What can hang from each mark
manotum: fana mesome
mesome: katezoz manotum
katezoz: mesome
dodebi: bokif segak
bokif: fana sabiti
sodimo: puraf sabiti
fana: bokif manotum
sabiti: sodimo
segak: dodebi kasa
kasa: segak

Every row comes from one small tree of marks. The marks that hang from a mark follow it in brackets, in alphabetical order. Every link used is in the known rows. Which tree was each row made from?
Known rows
dodebi(bokif(fana(manotum)) segak): [-0.91 -0.78  0.17 -1.80  0.28 -1.19 -0.44 -1.87 -0.77 -4.15 -1.19 -0.36
 -0.83 -0.59 -1.08 -1.19  0.23  1.49 -0.47 -3.12 -0.20  0.30  0.86  0.17
 -0.02]
mesome(manotum): [ 1.34  0.11  0.45 -1.36 -0.39  0.20  0.14 -0.10  0.01 -1.47 -0.28 -1.05
 -0.15  0.74 -1.36  1.42 -0.12 -0.51  0.41 -1.50  0.40  0.23  0.02  0.52
  0.74]
bokif(sabiti(sodimo)): [ 0.21  0.75 -0.09 -0.60  0.25 -2.07  0.24 -0.15  0.07  2.03 -0.30  0.61
  0.03 -0.68  1.54 -0.25 -0.03  0.71  0.10 -1.53  0.11  0.61  0.76  1.34
  0.78]
dodebi(segak): [-1.03 -0.68  0.05 -0.56 -0.06 -1.00  0.09 -1.18 -0.59 -0.74 -0.47  0.73
 -0.76  0.29 -0.43 -0.29 -0.43  0.70 -0.50 -1.46  0.27 -0.04  0.39  0.93
 -0.28]
sodimo(puraf sabiti): [-1.14 -0.19 -0.23 -0.34 -0.88  0.32 -1.63  0.68  0.46 -0.40 -1.43  0.12
 -0.28 -0.13  0.18  2.44 -1.49 -1.04 -0.32 -0.50  0.60  0.82 -0.03 -0.09
 -1.01]
segak(dodebi(bokif(sabiti(sodimo))) kasa): [ 1.61 -0.27  0.49 -2.31 -0.36 -2.40  0.03 -2.56 -1.20 -1.53 -1.42 -0.84
 -0.28 -1.33  1.11 -1.54  1.01  3.36 -0.51 -0.78  0.37  0.26  1.36  0.93
 -0.11]
fana(bokif(sabiti(sodimo)) manotum): [ 0.56  0.59 -0.41  0.41 -0.14 -2.18 -0.92  4.86 -0.92  0.12  0.41  0.74
 -0.30 -0.28 -0.13  0.52 -0.01  1.06  0.70 -2.85  0.04  0.94  1.11  0.34
  2.09]
segak(kasa): [ 1.19 -0.23  0.51 -0.73 -0.80  0.37  0.16 -0.88 -0.62 -0.08 -0.43 -0.52
 -0.62  0.08 -0.08 -0.37  0.26  2.30 -0.04  0.82  0.13 -0.03  0.13 -0.41
 -0.92]
katezoz(mesome(manotum(fana))): [ 0.79  0.47  0.25 -2.16 -2.46 -0.30  0.40 -0.24 -1.24  0.29 -1.12 -1.03
 -0.33  0.41 -2.14  0.90  0.19  0.63  1.10 -0.49  0.77  0.37 -0.43  0.47
 -0.31]
sodimo(sabiti): [-0.69  0.01 -0.20 -0.55 -0.62  0.61 -1.04  0.66  0.27  0.39 -0.88 -0.18
 -0.16 -0.18  0.53  0.99 -0.46 -0.65 -0.29 -1.22  0.43  0.36 -0.21  0.15
  0.14]
katezoz(mesome(manotum(fana(bokif)))): [ 0.79  0.38  0.19 -1.37 -2.99 -0.34  0.04  1.91 -1.50 -1.59 -0.99 -0.76
 -0.63  0.90 -2.81 -0.31  0.18  1.12  1.26 -0.36  0.90  0.53 -0.21  0.28
  0.65]
mesome(katezoz manotum(fana(bokif(sabiti(sodimo(puraf)))))): [ 1.69  0.93  0.72 -3.62 -3.95 -2.39  0.23  3.08 -0.52 -0.94 -0.34 -0.89
  0.02  1.67 -2.15  1.31 -1.27  0.74  1.41 -0.45  0.72  1.29  0.60  2.79
  1.28]
segak(dodebi(bokif(sabiti))): [ 0.51 -0.10 -0.06 -1.39  0.75 -2.23 -0.47 -2.25 -0.81 -1.98 -1.17 -0.39
  0.26 -1.48  0.55 -1.25  0.84  0.33 -0.44 -2.08  0.44  0.22  0.76  0.99
  0.65]
fana(bokif(sabiti(sodimo)) manotum(mesome(katezoz))): [ 0.51  0.49 -0.30 -1.57 -1.72 -1.85 -0.42  6.91 -1.24  1.96 -0.62 -0.49
 -0.76  0.83 -1.00  0.26 -0.30  2.34  0.73 -2.02 -0.07  1.28  0.93  1.61
  1.36]
mesome(katezoz): [ 0.19 -0.04  0.46 -2.09 -1.27 -0.39  0.49  2.01 -0.37  0.63  0.16 -0.26
 -0.06  1.24 -0.75  0.25 -0.85 -0.35  0.44  0.37 -0.10 -0.06 -0.13  0.97
 -0.61]
fana(bokif(sabiti(sodimo(puraf)))): [-0.19  0.45 -0.22  0.71 -0.68 -2.05 -0.72  2.39 -0.28 -1.38 -0.45  1.01
 -0.40 -0.06  0.22 -0.66 -0.74  0.96  0.25 -0.61  0.33  1.08  1.09  0.67
  1.26]
kasa(segak(dodebi(bokif(fana sabiti)))): [-0.26 -0.04  1.19 -1.59  1.05 -1.83 -0.41 -6.59 -0.68 -3.51 -0.08  0.08
 -0.20 -1.86  0.42 -2.33  1.59  0.60  0.08 -2.24  0.61  0.22 -0.08  1.46
 -1.04]
dodebi(bokif(fana sabiti) segak): [-1.02 -0.18  0.23 -1.85  0.43 -2.11 -0.07 -4.92 -0.54 -3.57 -2.05  0.11
 -0.95 -1.15  0.11 -3.31  0.32  1.51 -0.64 -3.68  0.29  0.64  0.86  1.28
  0.60]
dodebi(bokif): [ 0.01 -0.70 -0.10  0.11  0.04  0.78 -0.09 -0.13 -0.14 -2.57 -1.35 -0.75
  0.15 -0.28  0.24 -1.24  0.44  0.29 -0.29  0.28 -0.31  0.23  0.71 -0.20
  0.41]
dodebi(bokif(fana sabiti) segak(kasa)): [ 0.10 -0.34  0.70 -2.43 -0.28 -1.74  0.07 -5.48 -1.11 -3.78 -2.43 -0.36
 -1.49 -1.08  0.09 -3.63  0.52  3.55 -0.66 -3.03  0.47  0.59  0.94  0.89
 -0.17]
fana(manotum): [ 0.41  0.04 -0.21 -0.22  0.40 -0.29 -0.64  2.46 -0.53  0.78  0.48 -0.13
  0.08 -0.22 -0.59  2.19  0.01 -0.20  0.41 -1.73 -0.20  0.17  0.14 -0.40
  0.01]
manotum(fana(bokif(sabiti)) mesome(katezoz)): [ 0.53  0.88 -0.12 -2.22 -3.80 -1.24  0.18  2.84 -0.94  1.69 -1.04 -1.21
 -0.33  0.86 -1.44 -1.88  0.21  2.73  0.74  0.60  0.47  1.13 -0.23  2.54
  1.22]
dodebi(bokif(fana) segak): [-1.26 -0.80  0.32 -1.60 -0.06 -0.88  0.07 -3.81 -0.31 -4.70 -1.51 -0.42
 -0.89 -0.39 -0.56 -3.06  0.20  1.61 -0.81 -1.79 -0.04  0.19  0.73  0.51
 -0.02]
kasa(segak(dodebi)): [-0.31 -0.43  1.09 -0.58  0.60 -0.86 -0.34 -3.67 -0.72 -1.14  1.13  0.63
 -0.05 -0.63 -0.03  0.06  1.07 -0.07  0.17 -0.48  0.61 -0.29 -0.43  1.20
 -1.81]

Which tree is each row?
[ 0.02 -1.56  0.40 -1.32 -0.77  0.26  0.12 -2.05 -1.32 -3.47 -2.26 -0.49
 -1.15  0.03 -0.24 -1.91  0.25  2.96 -0.83 -0.47  0.13  0.12  1.18  0.34
 -0.71] -> dodebi(bokif segak(kasa))
[-0.26 -0.95  1.02 -0.65  0.65 -0.30 -0.38 -3.62 -0.86 -3.31 -0.02  0.03
  0.09 -0.92  0.13 -0.98  1.36  0.15 -0.06 -0.17  0.37 -0.13  0.16  0.97
 -1.46] -> kasa(segak(dodebi(bokif)))
[ 1.86  0.47  0.84 -3.38 -3.89 -0.69  0.41  3.19 -0.69 -1.89  0.21 -1.54
  0.06  2.23 -3.02  0.40 -0.51  0.51  1.38  0.13  0.56  0.53 -0.12  1.91
  1.53] -> mesome(katezoz manotum(fana(bokif)))
[ 2.05  0.98  0.77 -3.51 -3.48 -1.58  0.34  2.33 -0.88 -0.99 -0.13 -1.14
  0.01  1.59 -2.43  0.19 -0.45  0.35  1.51 -1.47  0.86  0.86 -0.04  2.56
  2.07] -> mesome(katezoz manotum(fana(bokif(sabiti))))
[ 1.65  0.55  0.39 -1.21 -2.64 -0.28 -0.09  1.31 -0.37 -2.65  0.10 -1.31
  0.12  0.96 -2.25  0.24  0.29  0.81  0.91 -0.29  0.65  0.58 -0.03  0.88
  2.14] -> mesome(manotum(fana(bokif)))
[ 0.46  1.27  0.13 -1.60  0.92 -2.49 -0.64 -1.72 -0.23  0.49  0.30  0.01
 -0.32 -1.45 -0.10  0.23  0.31  0.44  0.55 -4.30  0.18  0.67 -0.14  0.33
  0.55] -> bokif(fana(manotum) sabiti)
[ 0.47  1.05 -0.15 -0.41 -2.35 -2.23 -0.02  1.38 -0.31  0.25  0.14  0.25
  0.31 -0.30  0.22 -1.44  0.42  2.02  0.67  0.08  0.36  0.86  0.53  1.53
  2.18] -> manotum(fana(bokif(sabiti(sodimo))))
[-0.45 -0.53  1.32 -1.49  0.64 -0.87 -0.32 -5.73 -0.52 -4.44  0.24 -0.19
 -0.12 -1.23 -0.16 -2.15  1.56  0.70 -0.07 -0.66  0.32 -0.10 -0.12  0.79
 -1.58] -> kasa(segak(dodebi(bokif(fana))))
[ 1.46  0.15  0.76 -2.95  0.02 -2.45 -0.22 -5.58 -1.03 -3.34 -1.31 -1.17
 -0.62 -1.77  0.20 -2.93  1.31  3.27 -0.47 -1.80  0.55  0.20  0.54  0.39
 -0.38] -> segak(dodebi(bokif(fana sabiti)) kasa)
[ 0.16 -0.97  0.64 -2.40 -0.48 -0.80 -0.31 -2.69 -1.38 -4.29 -1.49 -0.84
 -1.37 -0.53 -1.11 -1.53  0.48  3.58 -0.45 -2.38 -0.09  0.29  0.95 -0.17
 -0.85] -> dodebi(bokif(fana(manotum)) segak(kasa))
[ 0.62  0.39  0.14 -2.39  1.03 -3.16 -0.85 -3.03 -0.79 -2.66 -0.51 -0.79
  0.04 -2.03 -0.26 -0.82  1.03  0.87 -0.14 -3.82  0.27  0.36  0.52  0.46
  0.50] -> segak(dodebi(bokif(fana(manotum) sabiti)))
[ 0.14  0.93 -0.18 -0.26 -2.52 -2.46 -0.45  1.27 -0.20 -0.21 -0.25  0.53
  0.20 -0.31 -0.02 -0.30 -0.26  1.77  0.62  0.58  0.49  1.16  0.66  1.39
  1.33] -> manotum(fana(bokif(sabiti(sodimo(puraf)))))
[ 0.35  1.27  0.20 -3.53 -0.90 -2.89  0.22  0.80 -0.26  3.06 -0.31 -0.93
 -0.61 -0.46 -0.29 -0.08 -0.07  2.49  0.50 -2.77 -0.22  1.11  0.33  1.70
 -0.08] -> bokif(fana(manotum(mesome(katezoz))) sabiti(sodimo))
[ 0.29 -0.40  0.21 -2.79 -0.41 -1.53 -0.40 -3.35 -1.57 -1.84 -2.92 -1.21
 -1.83 -1.18 -0.65 -2.18  0.85  4.67 -0.63 -3.91  0.27  1.04  0.97  0.94
 -0.49] -> dodebi(bokif(fana(manotum(mesome)) sabiti) segak(kasa))
[ 0.62  0.80  0.03 -1.67 -3.02 -2.11 -0.16  1.65 -1.35 -0.66 -1.44 -0.11
 -0.70  0.31 -1.96  0.65 -0.58  1.41  1.29 -0.89  1.05  1.30  0.54  1.07
  0.40] -> katezoz(mesome(manotum(fana(bokif(sabiti(sodimo(puraf)))))))
[ 0.12  0.59 -0.19  0.55 -0.55 -1.76 -0.31  2.51 -0.38 -0.70  0.02  0.78
 -0.38 -0.02  0.45 -1.68 -0.02  1.22  0.30 -1.14  0.22  0.80  0.95  0.79
  2.14] -> fana(bokif(sabiti(sodimo)))
[ 0.48  0.46 -0.70  0.44 -0.32 -0.94 -1.20  4.48 -1.24  0.65 -0.91 -0.36
 -0.81 -0.37 -1.10  0.07  0.47  1.90  0.42 -2.89  0.26  1.19  0.37  0.45
  1.71] -> fana(bokif(sabiti) manotum(mesome))
[-0.01 -0.30  0.68 -2.75 -0.66 -2.33  0.45 -4.91 -0.86 -3.02 -2.13 -0.23
 -1.42 -0.90  0.72 -3.51  0.47  4.36 -0.69 -2.36  0.16  0.69  1.55  1.27
 -0.12] -> dodebi(bokif(fana sabiti(sodimo)) segak(kasa))
[ 1.03  0.85  0.09 -1.66 -2.53 -1.26 -0.07  1.07 -1.72 -0.74 -1.33 -0.41
 -0.70  0.29 -2.30 -0.45  0.24  0.98  1.40 -1.92  1.16  0.89 -0.15  0.88
  1.28] -> katezoz(mesome(manotum(fana(bokif(sabiti)))))
[-0.01 -1.07  0.38 -2.60 -0.93 -0.31 -0.25 -2.31 -1.41 -3.07 -2.37 -1.61
 -1.73 -0.56 -1.38 -1.98  0.77  4.83 -0.77 -1.93 -0.07  0.60  0.87  0.08
 -1.10] -> dodebi(bokif(fana(manotum(mesome))) segak(kasa))
[ 0.13  0.46  0.29 -2.96 -1.07 -0.83 -0.03  1.02 -0.34  0.88 -0.04 -1.46
 -0.68  0.32 -1.82  0.10 -0.04  1.81  0.42 -1.30 -0.31  0.48 -0.45  0.49
 -0.97] -> bokif(fana(manotum(mesome(katezoz))))
[ 0.41 -0.11 -0.13 -2.10 -1.20 -0.03 -0.16  4.35 -0.88  2.60 -0.55 -1.32
 -0.38  0.70 -1.49  1.98 -0.25  1.10  0.42 -0.81 -0.28  0.51 -0.09  0.79
 -0.79] -> fana(manotum(mesome(katezoz)))
[ 0.45  0.93 -0.05 -2.48 -4.13 -1.86  0.51  3.53 -0.71  2.56 -0.88 -1.07
 -0.20  0.79 -0.75 -1.79  0.13  3.46  0.69  1.12  0.22  1.24  0.32  2.81
  1.23] -> manotum(fana(bokif(sabiti(sodimo))) mesome(katezoz))
[ 1.24 -0.43  0.85 -2.72 -0.52 -1.38 -0.10 -4.71 -0.85 -4.31 -0.87 -1.59
 -0.51 -1.08 -0.46 -2.76  1.21  3.40 -0.60 -0.01  0.22 -0.16  0.43 -0.30
 -0.96] -> segak(dodebi(bokif(fana)) kasa)
[ 0.24  0.43  0.28 -2.36  0.47 -3.45 -0.05 -4.05 -0.18 -2.59 -0.62 -0.56
  0.12 -1.73  0.82 -2.53  0.98  1.69 -0.50 -2.05  0.16  0.36  0.98  1.09
  0.51] -> segak(dodebi(bokif(fana sabiti(sodimo))))
[ 0.65  0.44 -0.35 -1.23 -1.36 -1.23 -0.80  6.20 -1.52  1.10 -0.80 -0.61
 -0.90  0.69 -1.72  0.18 -0.21  1.57  0.81 -2.58  0.20  1.15  0.33  1.25
  1.30] -> fana(bokif(sabiti) manotum(mesome(katezoz)))
